Each row comes from the steps of one path. Every step used is in the known rows, and no mark comes twice. Write the path behind each row, first mark first.
Known rows
zami/fidi/mape/mogut/kunal: -0.31,+2.09,+0.61,-0.17,-2.06,+0.33,+0.25,+0.41,-0.34,-3.69,-0.45,-2.30,-2.30,+2.71,+1.50,-0.55,-2.03,-0.07,+1.36,+2.39,+3.23,-0.01
pusof/fidi: -0.77,+0.72,+0.19,-1.01,+1.40,-0.96,-1.34,-0.64,-0.37,-0.10,+0.00,-1.27,-2.24,+1.55,+2.14,+1.77,-2.59,+0.47,-0.44,-2.13,+1.58,-0.33
kunal/mogut: +0.13,+0.87,+0.75,+0.85,+0.37,-0.83,-3.08,-1.62,-1.32,+0.05,+1.02,-0.84,-1.13,+2.07,-0.18,+1.36,-3.75,+0.57,+2.56,-3.97,+2.35,-0.64
kunal/mogut/mape/fidi/pusof: +0.34,+1.71,+0.65,-0.56,-1.23,+0.82,-0.83,-1.93,-1.16,-3.70,-0.71,-1.86,-1.40,+4.39,+1.50,+0.50,-4.43,+2.01,+3.10,-3.85,+4.98,-0.21
kunal/mogut/kupef/fidi/pusof: +0.56,+2.28,+1.13,+0.63,-1.25,+0.00,-1.17,-0.27,-1.27,-0.22,+0.81,-1.42,-1.71,+4.67,+0.57,-0.42,-2.71,+1.79,+2.98,-0.94,+1.38,-0.15
kupef/fidi/pusof: -0.52,+1.82,+0.78,-0.21,+0.23,+0.01,+0.35,-0.63,-0.39,-0.29,-1.45,-2.12,-2.26,+3.49,-0.33,+0.10,-2.47,+0.88,+0.01,-0.37,+0.95,-0.57
fidi/mape: -0.31,+1.45,+0.64,+0.70,-0.21,+0.18,-1.56,-0.07,-0.23,+0.25,-2.13,-1.63,-1.76,+1.88,+0.04,+0.24,-3.38,-0.08,+0.75,-0.43,+2.11,+0.04
kunal/mogut/kupef/fidi/zami: +0.50,+2.83,+1.19,-0.05,-1.33,-0.76,-1.54,+0.76,-1.44,+0.87,+2.06,-0.86,-2.20,+4.06,+1.00,-0.24,-2.11,+1.43,+3.04,-0.75,+0.66,-0.44
mogut/kupef/fidi/pusof: +0.32,+1.93,+0.65,+0.41,-0.25,+0.62,-0.37,+0.58,-0.54,-1.16,-0.74,-1.51,-2.25,+3.85,+0.78,-0.34,-1.74,+1.35,+1.54,+2.14,-0.06,+0.20
pusof/fidi/mape: -0.96,+1.64,+0.56,-1.02,-0.30,-0.54,-0.69,+0.05,-0.12,+0.80,-1.60,-2.08,-2.32,+2.14,+2.15,+0.53,-3.09,+0.35,-0.71,-1.59,+2.63,+0.00
fidi/mape/mogut/zami: +0.21,+0.88,+0.70,-0.18,-2.08,+0.03,-0.91,-1.02,-1.44,-4.76,-2.33,-1.52,-2.55,+1.11,+1.53,+1.14,-3.65,-0.89,+1.06,-2.19,+2.92,-1.67
zami/fidi: -0.51,+0.72,-0.10,+0.50,+1.25,-0.34,-2.02,-0.49,-0.13,-0.81,-0.26,-2.18,-1.84,+3.53,+0.88,+1.21,-2.36,+0.17,+0.26,+0.24,+0.28,-0.26
mape/fidi: -0.38,+0.39,+0.11,-0.29,+1.46,-0.69,-2.18,-0.96,+0.03,-1.94,-0.02,-1.41,-2.33,+2.54,+1.30,+1.18,-2.52,+0.86,+0.82,-0.58,+1.59,-0.36
mape/fidi/zami/mogut: -1.04,+1.99,+0.50,-0.97,-0.31,-0.64,-1.59,-1.24,+2.73,-1.90,+0.60,-2.31,-2.10,+3.19,+1.18,+0.60,-2.84,+0.78,-1.87,+1.31,+0.86,-0.01
mogut/kupef: +0.63,+0.67,+0.21,+1.28,+0.93,+0.43,-2.90,+0.41,-0.68,-1.66,+0.14,-0.28,-1.73,+1.72,+1.18,+1.11,-2.09,+0.48,+2.55,+1.68,+0.04,+0.44
zami/fidi/kupef/mogut: -0.23,+0.34,+0.86,+0.29,+1.10,-1.01,-2.28,-0.93,+1.15,+1.88,+1.00,-3.52,-1.17,+2.89,+0.17,-0.12,-1.99,+0.79,+1.98,+2.37,+0.40,+0.00
kunal/mogut/zami/fidi/kupef: +0.75,+0.17,+0.79,+1.26,-1.72,-1.42,-4.05,-1.73,-1.42,-1.27,+0.82,-1.86,-1.47,+4.07,+1.66,+1.30,-3.35,-0.57,+1.93,-3.60,+1.38,-0.99
mape/fidi/kunal: +0.05,+0.84,+0.29,+0.30,+0.96,-0.81,-1.60,-1.53,+1.97,-1.87,+0.89,-1.51,-2.74,+3.58,+1.41,+1.14,-2.08,-0.89,+1.48,+0.27,+2.19,-0.04
kupef/mogut/mape/fidi/zami: -0.03,+1.75,+0.41,-2.11,+0.30,+0.47,+0.13,+0.60,-0.47,-2.32,-0.01,-2.30,-1.65,+3.01,+1.49,+0.41,-3.09,+2.95,+3.14,-0.35,+2.89,-0.74
kupef/fidi/mape/mogut: -0.76,+2.16,+1.19,-1.17,-0.67,-0.82,+1.31,-0.77,-0.67,-0.74,-1.17,-2.96,-3.26,+2.33,+0.55,-0.81,-2.45,+0.40,+0.49,+0.46,+2.84,-1.30
pusof/fidi/mape/mogut: -1.13,+1.71,+0.96,-1.92,-0.91,-0.88,+0.43,-1.61,+0.56,-0.86,-1.15,-2.49,-3.09,+0.94,+2.62,+0.21,-2.75,-0.34,-0.46,-0.78,+3.87,-0.52
zami/fidi/kupef: -0.18,+0.60,+0.69,+1.02,+0.48,-0.88,-2.85,-1.50,+1.06,+0.98,-0.13,-2.55,-2.00,+2.73,+0.78,+0.37,-1.76,-0.93,+0.45,+2.10,+0.32,+0.52
kunal/mogut/kupef/fidi: +0.59,+1.55,+0.81,+0.52,+0.11,-0.87,-2.05,+0.43,-2.44,-0.18,+2.23,-1.04,-1.97,+4.27,+0.98,+0.15,-2.46,+2.10,+3.47,-1.42,+0.95,-0.65

Write each row's path
+0.18,+1.26,+0.33,+0.74,-2.52,-0.41,-2.52,+0.01,-2.52,-2.22,-0.80,-2.31,-1.38,+5.40,+1.82,+0.99,-4.57,+0.32,+1.53,-4.94,+2.25,-1.38 | kunal/mogut/zami/fidi/mape
+0.16,+1.48,+0.55,+1.21,-0.35,-1.07,-2.17,-1.94,+1.11,+0.02,+2.24,-2.26,-1.65,+5.44,+0.89,+1.07,-2.88,-1.13,+2.47,-2.09,+2.28,-0.20 | zami/fidi/kunal/mogut
+0.48,+0.26,-0.12,+0.34,+0.19,-0.48,-1.27,+0.26,+0.12,-3.07,+1.08,-2.72,-1.42,+5.18,+1.44,+1.85,-2.81,+0.06,+2.50,-1.31,+0.60,-1.68 | kupef/mogut/zami/fidi/kunal
+0.12,+1.34,+0.76,-0.53,+0.42,-0.58,-0.07,-0.28,-1.11,-2.74,+1.04,-1.60,-3.29,+2.10,+1.63,-0.07,-1.15,+0.92,+2.30,+2.54,+0.84,-0.88 | mape/mogut/kupef/fidi
+0.36,+1.62,+0.98,+0.35,-1.36,+0.52,-1.17,-0.63,+0.17,-2.46,-0.95,-1.54,-2.55,+1.04,+1.55,-0.43,-2.30,-0.29,+2.62,+2.84,+2.29,+0.32 | fidi/mape/mogut/kupef
+0.05,+1.42,+0.20,-0.71,-0.19,+1.46,-0.03,-1.10,-0.45,-4.34,-2.31,-1.85,-2.00,+3.52,+1.61,+0.68,-3.49,+1.48,+1.75,-0.75,+3.59,+0.08 | mogut/mape/fidi/pusof
-0.04,+0.80,+0.94,-1.74,+0.90,-0.50,-0.32,-0.32,-0.51,+0.30,+0.27,-2.61,-1.45,+1.38,+2.16,+0.38,-2.83,+1.98,+2.64,-0.61,+3.48,-0.25 | pusof/fidi/kupef/mogut/mape
-0.57,+2.17,+0.88,-1.66,-1.89,-0.33,+0.87,+0.26,-0.53,-2.83,-0.32,-1.33,-2.75,+0.70,+2.82,-0.04,-2.25,+0.22,+0.60,+0.24,+4.62,-0.11 | pusof/fidi/mape/mogut/kunal
-0.57,+1.35,+0.19,+0.58,-0.10,+0.59,-1.06,-1.32,+0.94,-0.96,-1.71,-2.66,-1.63,+4.04,+0.44,+0.64,-2.60,-0.01,-0.09,+0.76,+0.61,+0.34 | zami/fidi/pusof
+0.31,+0.79,+0.77,+0.52,+0.05,-0.46,-1.84,+1.00,+0.25,-0.10,+1.82,-2.21,-0.80,+2.73,+0.30,-0.35,-1.44,+1.26,+3.05,+3.22,+1.14,+0.39 | zami/fidi/kupef/mogut/kunal
-0.46,+1.60,+1.05,-0.20,-0.92,-0.09,-0.49,-1.68,+0.27,-1.46,-1.66,-2.11,-2.50,+0.68,+0.46,-0.01,-3.01,-0.73,+1.03,+0.43,+3.29,-0.48 | fidi/mape/mogut
-0.08,+0.92,-0.12,+0.53,-1.53,+0.23,-1.65,+0.85,-1.73,-3.16,-2.43,-2.28,-1.98,+4.50,+1.98,+1.19,-3.62,-0.04,-0.01,-1.89,+0.88,-1.08 | mogut/zami/fidi/mape
+0.97,+0.97,+0.69,+1.42,-0.06,-0.18,-3.78,-0.50,-1.42,-0.87,+1.75,-0.25,-1.19,+2.57,+0.94,+1.02,-2.99,+1.06,+3.94,-1.41,+1.33,+0.10 | kunal/mogut/kupef
-0.53,+1.10,-0.10,-0.78,+0.81,+0.41,-0.76,-0.85,+0.23,-5.24,-0.08,-2.46,-1.69,+3.75,+1.88,+0.99,-3.95,+2.23,-0.04,-0.02,+2.85,-0.38 | zami/mogut/mape/fidi
+0.33,-0.05,+0.30,-0.20,-0.43,-0.37,-1.57,-1.71,-1.77,-5.72,-0.81,-0.76,-2.46,+0.65,+1.50,+2.36,-3.06,-0.74,+1.26,-2.67,+1.86,-2.05 | mape/mogut/zami
+0.43,-0.37,+0.06,-0.07,+0.87,-0.19,-2.12,+0.54,-2.17,-2.91,-0.09,-1.21,-0.91,+1.94,+0.50,+2.14,-3.66,+1.58,+2.45,-3.16,+0.70,-2.14 | kupef/mogut/zami
-0.95,+2.81,+0.52,-1.46,-1.47,-0.35,-0.22,+1.09,+1.37,-1.92,+1.46,-0.78,-1.65,+2.06,+2.06,+0.83,-2.33,+0.94,-2.06,+0.74,+1.68,+0.34 | pusof/fidi/zami/mogut/kunal
+0.51,+0.84,+0.48,-0.28,-1.24,-1.59,-1.97,-1.37,-0.97,-2.32,+1.81,-0.76,-2.09,+3.99,+3.17,+2.71,-3.73,-0.94,+1.76,-6.98,+3.34,-1.56 | pusof/fidi/kunal/mogut/zami
+0.55,+1.31,+0.96,+1.39,-0.07,-0.95,-2.45,-2.17,+0.65,+0.17,+1.94,-0.99,-1.44,+3.17,-0.07,+1.30,-3.30,-1.21,+3.35,-3.15,+3.21,-0.27 | fidi/kunal/mogut
+0.44,+0.65,+0.68,-0.23,+0.44,-0.06,-1.74,-1.33,-0.40,-2.46,-0.80,-1.80,-2.31,+2.21,+2.01,+0.34,-2.62,+0.60,+2.39,+0.68,+3.41,+0.25 | mogut/mape/fidi/kupef
+0.02,+1.07,+0.22,+1.24,+0.64,+0.35,-2.79,-0.21,+1.14,-2.72,+0.91,-1.27,-1.25,+2.43,+0.89,+0.83,-2.75,+0.94,+0.38,+2.84,-0.28,+0.52 | zami/mogut/kupef
+0.10,+0.65,-0.16,+0.56,-1.27,+0.76,-1.53,-0.60,-0.87,-4.22,-2.24,-1.98,-1.70,+4.57,+1.49,+1.80,-3.29,-0.18,-0.22,-1.82,+0.22,-0.86 | mogut/zami/fidi/pusof
-0.34,+1.35,+0.12,+0.06,+0.81,+0.90,-0.80,-0.62,-0.30,-4.15,-0.68,-1.87,-1.05,+2.53,+0.55,+1.25,-4.22,+1.44,+0.17,-0.26,+2.24,-0.39 | zami/mogut/mape
